Each row was made from one small tree. The marks that hang from a mark follow it in brackets, in alphabetical order. Every link used is in the known rows. Write each row's tree.
Known rows:
mima(sena vepa(kader)): [  4.6   5.2   2.0  34.4  10.2 -24.0  15.4   8.7  -8.9  -9.0  -1.6 -12.8
 -19.5  -1.9   0.9  -3.2  31.5  -7.8 -21.1   1.1   4.2   3.8  -4.3]
sopi(vepa(duzoz)): [ -5.9   1.4  -5.3   4.1  -4.1  -5.0  10.8  21.8  -1.7  -4.4   0.3  -0.8
   6.5  20.7  12.2   9.4   6.4   3.0 -21.2  30.8  11.5  -0.1 -14.9]
sopi(vepa(kader reveli)): [ -0.9  18.7  10.1  54.8  10.1  -4.1  24.2  16.8 -15.1 -26.8   6.0 -17.6
  -1.8  15.2  11.0  -2.5  19.5 -22.2 -32.0  18.7   8.1   3.3   3.9]
reveli(vepa(duzoz kader)): [ -3.2   9.8 -18.2  16.0  15.8  -2.8  13.1  21.7 -29.0  -7.2   2.0  -9.7
   1.8  13.6  11.5  -3.7  33.2  -0.4 -16.4  22.0   5.4  -8.5  -9.7]
mima(sena vepa(nifed reveli vodu)): [ 16.3  56.0   3.6  48.8  22.5  -7.5  20.4  37.4 -22.5 -23.9   8.4 -29.1
 -26.4  -6.3   6.8   7.5  36.4 -27.1 -28.6  -1.8  -8.0   1.4 -13.0]
duzoz(vepa(kader mima reveli)): [ -5.8  14.2   0.7  41.9  18.4 -16.9  56.8  14.2 -20.1 -25.4  -1.2 -20.3
 -14.1  10.9  -7.6 -19.6  25.8 -23.9 -35.3  18.6  -3.0 -10.3   6.4]
sopi(vepa(duzoz mima(sena) nifed)): [-10.5   7.2 -33.3  13.0  -3.5  -8.7  43.5  40.3 -18.3 -11.2   8.4 -23.7
 -18.1  11.1  -8.6   5.8  26.7   2.8 -56.9  33.4  12.8  16.9  -6.1]
goto(vepa(nifed reveli)): [  9.7  19.9 -15.8  28.6  23.7   6.0  15.3  14.7   4.9 -26.8  10.5 -16.6
  -9.6  -5.9   1.4   5.3  12.7 -19.7 -37.6 -10.6   5.7  -3.6  10.0]
vepa(duzoz kader mima nifed vodu): [ -1.7  36.4 -43.3  41.0  29.8  -8.1  39.2  34.5 -27.3 -15.3  -1.4 -39.5
 -14.5  -4.7  -3.7  -6.5  15.3 -18.2 -46.2  16.1 -19.9 -10.2 -19.4]
kader(vepa(duzoz mima nifed)): [ -8.8  17.9 -17.0  19.9  11.7  -3.5  37.2  38.0 -11.5  -9.3  12.6 -16.2
 -14.7 -11.1  -5.1  -2.3  20.4  -2.6 -52.4  13.2  28.5  -1.5 -13.4]
sopi(vepa): [ -1.4  -5.3  10.6  11.6  -5.8  11.4  21.2  15.5   1.3 -10.2   7.1   1.2
   2.6  10.8   8.9   3.4   1.4  -4.3 -13.8  17.3  17.1   8.2   4.9]
kader(vepa(duzoz)): [ -4.9  19.1   0.4   6.9   4.6 -12.6   5.7  12.0   1.6  -2.6   3.9   1.7
  -2.3   2.2  10.1   4.4  12.1   7.0 -18.7  12.7  21.8 -14.1 -21.0]
sopi(vepa(vodu)): [  5.2  23.9  12.2  21.7   4.1  18.8  33.5  21.5  -4.5 -15.4   6.2  -7.8
  -0.4  11.4  16.0   6.6  -6.3 -13.9  -9.5  16.9   1.2  -4.6  -5.4]
sopi(vepa(kader mima nifed reveli vodu)): [  2.1  46.1  -9.1  79.0  28.2  13.2  68.1  48.2 -32.2 -40.4  12.4 -45.2
 -18.1   2.8   3.3  -6.6  20.5 -39.8 -59.4  19.2  -1.2   3.5   1.6]
mima(sena vepa(duzoz kader nifed reveli vodu)): [ 12.3  64.5 -22.2  66.9  33.8 -32.9  18.9  42.2 -31.3 -26.2   1.0 -41.7
 -24.6   3.7  10.1   7.9  50.4 -26.3 -45.5  11.6 -16.9  -9.8 -32.7]
sopi(vepa(duzoz kader nifed reveli vodu)): [  5.0  56.9 -23.8  69.1  24.4  -4.5  31.0  45.2 -27.9 -35.8   7.1 -39.8
  -6.0  15.0  18.8   7.3  24.7 -31.8 -51.1  29.1  -5.6 -10.3 -22.6]
mutu(vepa(duzoz kader reveli)): [ -1.8  39.7 -17.0  38.2  19.6 -17.3  17.9  16.5 -32.2 -11.0 -10.3 -14.2
  -0.1  17.3  16.6  -9.7  44.3 -15.4 -19.3  16.6   3.8 -23.8 -10.2]
reveli(vepa(duzoz kader mima(sena))): [ -9.7  15.6 -31.0  14.8  16.0 -14.2  42.6  26.0 -36.8  -7.7   0.7 -22.0
 -18.3  10.6  -6.8  -9.0  49.6   9.6 -35.0  26.8  -0.1   3.7  -4.4]
reveli(vepa(duzoz mima nifed vodu)): [  0.8  36.9 -28.6  13.6  21.9  18.4  46.1  53.2 -40.1 -12.5  10.3 -26.3
 -10.1   0.9   3.1   1.0  30.2  -9.7 -31.8  19.9  -5.0  -4.1 -13.5]
sena(mima(vepa(kader))): [  8.1  -3.8  26.1  40.3  23.5  -9.7  31.8  19.7 -11.5   3.4  14.9   2.4
 -25.6 -12.4  -2.3   0.2  23.0 -23.8 -24.4   2.4  -5.2   5.9 -16.0]

Write each row's tree:
[ -1.2  45.0 -46.1  33.9  24.5  -0.9  59.0  47.5 -46.9 -20.7   7.6 -41.0
 -26.5   1.8  -0.2  -4.0  48.6  -7.6 -44.3  24.7  -8.4  -6.6 -10.8] -> reveli(vepa(duzoz kader mima(sena) nifed vodu))
[ -5.3   6.6  -4.7  -3.0   4.5  10.2  46.5  22.8 -28.0  -5.4   9.5  -8.8
 -20.6   2.4  -9.6  -6.7  35.2   9.2 -16.7  10.4   9.3  12.1  14.1] -> reveli(vepa(mima(sena)))
[ -8.8  36.1 -29.0  35.8  22.9 -40.4  24.4  13.9 -27.9 -13.2  -9.1 -32.4
 -18.9  10.5 -12.2  -6.5  44.1   0.3 -43.2  18.8 -17.1  -0.8 -15.8] -> vepa(duzoz kader mima(sena) reveli)
[ -0.4  66.7 -45.0  55.0  33.6 -26.2  41.8  36.0 -38.7 -25.8   0.1 -53.0
 -27.9   3.1  -7.6  -2.7  41.0 -18.0 -54.8  18.1 -26.3  -5.4 -22.4] -> vepa(duzoz kader mima(sena) nifed reveli vodu)
[  4.2  32.3   4.5  23.1  14.3 -40.0  -5.1  22.9 -15.1  -4.8  -5.4 -11.0
 -11.9  11.3   5.1   9.9  44.5  -3.2 -25.0  10.9  -6.3   1.5 -28.3] -> mima(sena vepa(duzoz reveli))
[ -3.3  30.1 -31.2  52.6  21.4   4.2  56.8  48.8 -26.0 -25.0   6.3 -38.4
 -11.6   6.7   5.1  -1.7  14.1 -23.4 -61.2  33.9  -2.0   0.8 -15.6] -> sopi(vepa(duzoz kader mima nifed vodu))
[  0.7  57.6 -11.5  52.5  29.7 -17.4  46.8  14.7 -31.6 -23.5  -2.1 -40.0
 -26.1   1.9  -8.6  -9.7  29.9 -15.2 -30.9   4.7 -27.8  -4.7  -4.4] -> vepa(kader mima(sena) reveli vodu)
[  9.1  48.0 -12.6  57.5  21.6  -8.9  49.0  27.0 -22.3 -39.7   7.5 -33.4
 -17.0   7.5   9.4  -5.6  21.2 -37.8 -29.5  12.4 -12.6 -24.6  -4.1] -> duzoz(vepa(kader nifed reveli vodu))
[  2.4  45.6 -15.2  60.1  29.8  -6.4  74.3  35.4 -29.1 -38.0   7.8 -41.1
 -22.1   3.4  -3.6 -14.4  26.4 -39.4 -47.9  15.6 -11.9 -16.5  -0.9] -> duzoz(vepa(kader mima nifed reveli vodu))
[ -2.4  31.1 -29.7  53.0  19.2 -18.8  39.4  24.9 -31.7 -24.8   8.1 -41.7
 -30.2  -5.9 -18.1 -11.2  40.2 -16.4 -52.6   6.1  -4.4  13.0   6.4] -> vepa(kader mima(sena) nifed reveli)
[  2.8  52.3 -24.6  55.4  23.8 -17.6  80.1  33.4 -31.8 -39.5   7.0 -45.5
 -35.3   5.0  -7.4 -11.2  39.6 -29.2 -45.0  17.8 -15.3 -13.0   1.1] -> duzoz(vepa(kader mima(sena) nifed reveli vodu))
[ 15.1  56.7   0.7  75.2  47.3 -19.7  36.1  50.6 -34.3 -14.0  16.7 -28.8
 -32.6  -6.9   7.3  10.7  44.1 -40.9 -49.4  12.8 -25.3 -10.4 -44.4] -> sena(mima(vepa(duzoz kader nifed reveli vodu)))
[ -1.1  73.2 -27.6  47.1  30.7 -21.9  60.4  29.4 -47.7 -17.8 -12.2 -34.6
 -19.6  15.0   3.7 -11.6  53.4 -14.8 -29.3  21.6 -16.7 -25.7 -15.8] -> mutu(vepa(duzoz kader mima(sena) reveli vodu))
[  5.2  41.0 -34.7  33.9  25.8  10.4  28.0  44.8 -37.8 -20.8   9.9 -30.1
  -6.2   5.1  17.3   1.7  33.8 -17.0 -25.8  19.6  -3.1 -15.4 -16.2] -> reveli(vepa(duzoz kader nifed vodu))
[ -1.9  41.9 -19.6  -1.0  17.9   0.7  47.7  34.6 -37.4  -5.6   1.9 -19.4
 -17.4   9.8   0.0   1.8  37.6  10.3 -18.5  22.8 -12.9  -4.3 -14.5] -> reveli(vepa(duzoz mima(sena) vodu))
[  6.8   6.1  -7.1  43.6  26.2 -22.5  25.6  40.2 -17.6   3.0  16.6 -11.3
 -28.1  -9.9  -1.9   7.2  36.3 -26.1 -50.6  13.6  -3.2   2.8 -33.8] -> sena(mima(vepa(duzoz kader nifed)))
[  0.2  16.6   4.5  38.1  12.3 -21.2  33.2   3.8 -12.3 -26.6   0.2 -13.5
  -5.8  16.4   5.6 -10.5  22.8 -21.3 -18.2  15.4  -2.7 -18.2   1.2] -> duzoz(vepa(kader reveli))
[ -4.4  40.2 -26.5   1.5  15.0 -17.3  32.8  16.8 -18.7  -0.7  -7.9 -21.8
 -16.8   5.5  -8.4   2.8  18.0   9.2 -20.5  17.3 -26.8  -7.2 -23.4] -> vepa(duzoz mima(sena) vodu)
[  0.7  66.9 -33.3  63.2  36.5  -3.4  57.4  48.2 -49.9 -23.2  -5.9 -41.2
 -13.9   4.6   7.2 -12.2  45.7 -33.3 -46.3  18.8  -7.4 -24.4 -13.4] -> mutu(vepa(duzoz kader mima nifed reveli vodu))
[ -5.4  12.2  10.3  17.4   9.8  -9.9  50.2  15.8 -13.1 -16.9   0.0  -9.6
 -10.3  11.5  -7.5 -10.8  21.9 -14.9 -24.0  14.2  -1.9  -7.3   5.4] -> duzoz(vepa(mima reveli))
[  1.6  66.9  13.1  41.3  22.8  -5.7  57.4  23.7 -22.3 -24.3  10.4 -24.5
 -29.8  -4.5  -2.4  -2.5  30.5  -6.2 -31.7   3.0   2.9  -6.6  -6.9] -> kader(vepa(mima(sena) reveli vodu))
[ -1.6  13.2 -35.8  24.5  14.1   1.0  14.2  37.4 -31.9 -15.2   9.5 -21.3
  -6.9   5.0   9.4  -3.0  36.6  -9.2 -32.4  20.5  13.5  -1.3  -7.3] -> reveli(vepa(duzoz kader nifed))
[ 10.5  33.3  12.1  44.2  37.9 -19.7  34.8  29.4 -20.6   3.2   6.7  -8.9
 -23.8  -2.6   7.0   8.2  26.4 -24.3 -26.6  16.1 -25.8 -14.6 -46.1] -> sena(mima(vepa(duzoz kader vodu)))
[ -5.4  -6.1 -21.2  32.2   6.9  -4.8  64.5  24.3 -15.3 -21.4   7.5 -23.5
 -17.9   0.4 -11.6 -17.5  16.2 -22.0 -44.6  16.6   7.7  -4.3  10.6] -> duzoz(vepa(kader mima nifed))
[ -3.8  36.9 -32.4  23.8   7.5  -1.6  56.8  47.4 -22.9 -17.7   6.7 -33.5
 -20.4  11.2  -1.3   8.7  22.1  -4.2 -50.2  33.8  -3.7   4.8 -15.2] -> sopi(vepa(duzoz mima(sena) nifed vodu))
[ -2.3  59.7 -20.3  50.1  38.1 -20.7  32.7  24.3 -33.1 -18.1  -8.3 -35.6
  -9.5   7.3   0.7  -5.6  24.8 -18.3 -36.2  16.4 -32.8 -13.2 -25.2] -> vepa(duzoz kader mima reveli vodu)
